(in the rows, 128 means zero)
Known rows, with every step that occurs
mera/bapo/liro: [138 161  72 149  65 149 141 124 129 150 151 140 107 144 127 133 120 129
 168 140  70 113 129]
bapo/kifa: [122 129 134 122 103 106 134 122 141 148 110 103  97 133 132 120 119  93
 140 103 106  92 115]
fovuz/mera/liro: [134 103 129 134 120 112 135 112 121 141 116 134 180 102 105 221 119 135
 145 146 126 149  53]
lafe/guli: [115 149 128 167 108 128 118 136 121 118 107 113 127 123 167 135 117 110
 166 122 134 190 102]
bapo/kifa/liro/mera: [125 145 109 149  86 130 127 117 135 175 115 102  99 136 125 127 104 116
 148  78  85 124  99]
guli/lafe/buledi: [  4 101 116 134 151 119 132 136 112 177 121  85 131 163 100 171 120 111
 207 128 169 172 105]
fovuz/mera: [132  94 115 133 133 101 131 126 120 121  88 126 142 105 118 210 123 120
 113 132 127 138  52]
kifa/bapo/liro/mera: [137 166  95 199 121 118 137 146  93 157 143 125  81 151 123 122 117 128
 147  96  65 145 106]
bapo/liro/mera/lafe/guli/buledi: [126 161 159 149  97 107 118 121 116 161 134 111  82 135 131 167 108 151
 178  78  72 132  96]
kifa/liro/mera: [130 154  95 167 103 162 117 121 120 167 134 129 132 132 117 138 108 162
 137  90  99 176 106]
kifa/bapo/liro: [137 168 108 197 113 147 149 144  98 150 147 119  77 154 123 114 121 113
 160 119 100 135 118]
kifa/liro: [134 156 112 163  92 203 132 120 126 157 138 119 127 137 117 128 113 142
 156 123 149 164 120]
bapo/kifa/liro: [125 147 120 147  78 160 138 116 138 170 117  94  95 137 124 119 109 104
 162 101 120 117 108]
bapo/liro/mera/lafe: [116 155 154 134  95 105 117 120 120 157 142 125  86 124 108 161 113 158
 138  83  58 104 107]
guli/lafe: [ 59 124 105 123 142 131 128 119 107 169 121 107 130 147 107 165 119 127
 168 134 142 150 104]
bapo/liro: [133 155 113 126  89 153 130 128 137 142 144 108  71 129 115 136 124 141
 140 108 107  79 131]
bapo/kifa/mera: [123 135 113 122  60  83 135 121 131 161 100  98  88 131 137 130  92  81
 143 100  99 125  94]
bapo/liro/mera/lafe/guli: [113 161 152 146  89 105 116 124 116 154 134 122  86 122 121 161 109 152
 153  83  61 126  96]
fovuz/mera/lafe: [120  97 194 140 125  95 140 112 103 132  91 137 153 104 108 229 116 118
 139 145 127 156  39]
kifa/bapo/liro/mera/lafe/buledi: [ 99 159 138 207 119 111 144 146  89 163 145 121  87 159 116 133 114 117
 180  99  79 164 100]
fovuz/mera/liro/kifa/bapo: [146  93 126 156 130  99 130 111 115 154 115 151 181 120 109 212 110 166
 145 139 107 152  37]

Rows
[117 147 149 152  82 126 131 111 126 179 117 108 105 134 119 136 100 115
 160  84  86 134  93] : bapo/kifa/liro/mera/lafe
[137 139 139 125  66 115 113 112 131 172 132 133  81 139 119 150  89 188
 141  98  82  96  96] : bapo/liro/kifa/mera/lafe
[151 110 120 172 150 104 113 127 116 157 126 165 130 162 136 109 110 194
 130 114  91 133  99] : liro/kifa/bapo
[123 176 133 216 109 114 137 142  84 158 138 127  87 149 132 132 109 119
 176 100  68 174  90] : kifa/bapo/liro/mera/lafe/guli
[125 136  75 145 107  59 116 126 122 161 124 146 134 134 133 138 113 131
 128  88  16 140  97] : liro/mera/bapo/kifa
[126 147 117 130  56 107 133 112 117 164 140 129 155 122 126 152  85 124
 158 134 119 185  97] : kifa/mera/liro
[150 109  86 132  83  83 106 114 130 168 118 168 139 150 143 132  84 196
 126 118  71 147  87] : liro/kifa/mera/bapo
[110 127 144 129  70 110 115 119 132 173 131 125  81 148 116 151  91 181
 161  94  95 107  95] : bapo/liro/kifa/mera/lafe/buledi
[147 132 113 122 100 136 109 120 144 157 139 133  80 140 120 134 112 200
 129  95  85  63 117] : bapo/liro/kifa
[ 79  84 201 148 129  89 144 124 107 135  89 123 154 118 104 232 116 106
 168 142 147 172  37] : fovuz/mera/lafe/buledi
[141 116 150 128 121 129 112  98 138 168 163 164 190 136 116 138 110 206
 162 135 107 128 117] : mera/liro/kifa
[133 141  85 146  74 119 144 120 130 155 128 135 125 145 137 121 116  95
 168 139  68 124 118] : mera/bapo/kifa
[142 147 140 169 126 132 126 130 120 132 107  94 118 148 187 141 119 108
 219 114 159 201  97] : lafe/guli/buledi
[135 103 166 127  96  75 105 107 120 167 111 164 138 141 133 145  79 198
 130 115  91 150  79] : liro/kifa/mera/lafe
[135 162  62 141  22 110 136 124 118 162 130 127 102 137 136 145  84 112
 155 129  77 162  96] : kifa/mera/bapo/liro
[148 146  71 146  74 139 127 119 134 161 148 156 112 151 127 130 113 169
 160 131  54 102 117] : mera/bapo/liro/kifa
[134 149  70 143  41  98 139 123 112 155 123 137 131 137 142 141  86 104
 149 140  87 188  96] : kifa/mera/bapo
[143 128 143 161 128 130 122 106 120 174 165 166 184 147 117 129 108 194
 175 138 101 148 110] : mera/liro/kifa/bapo
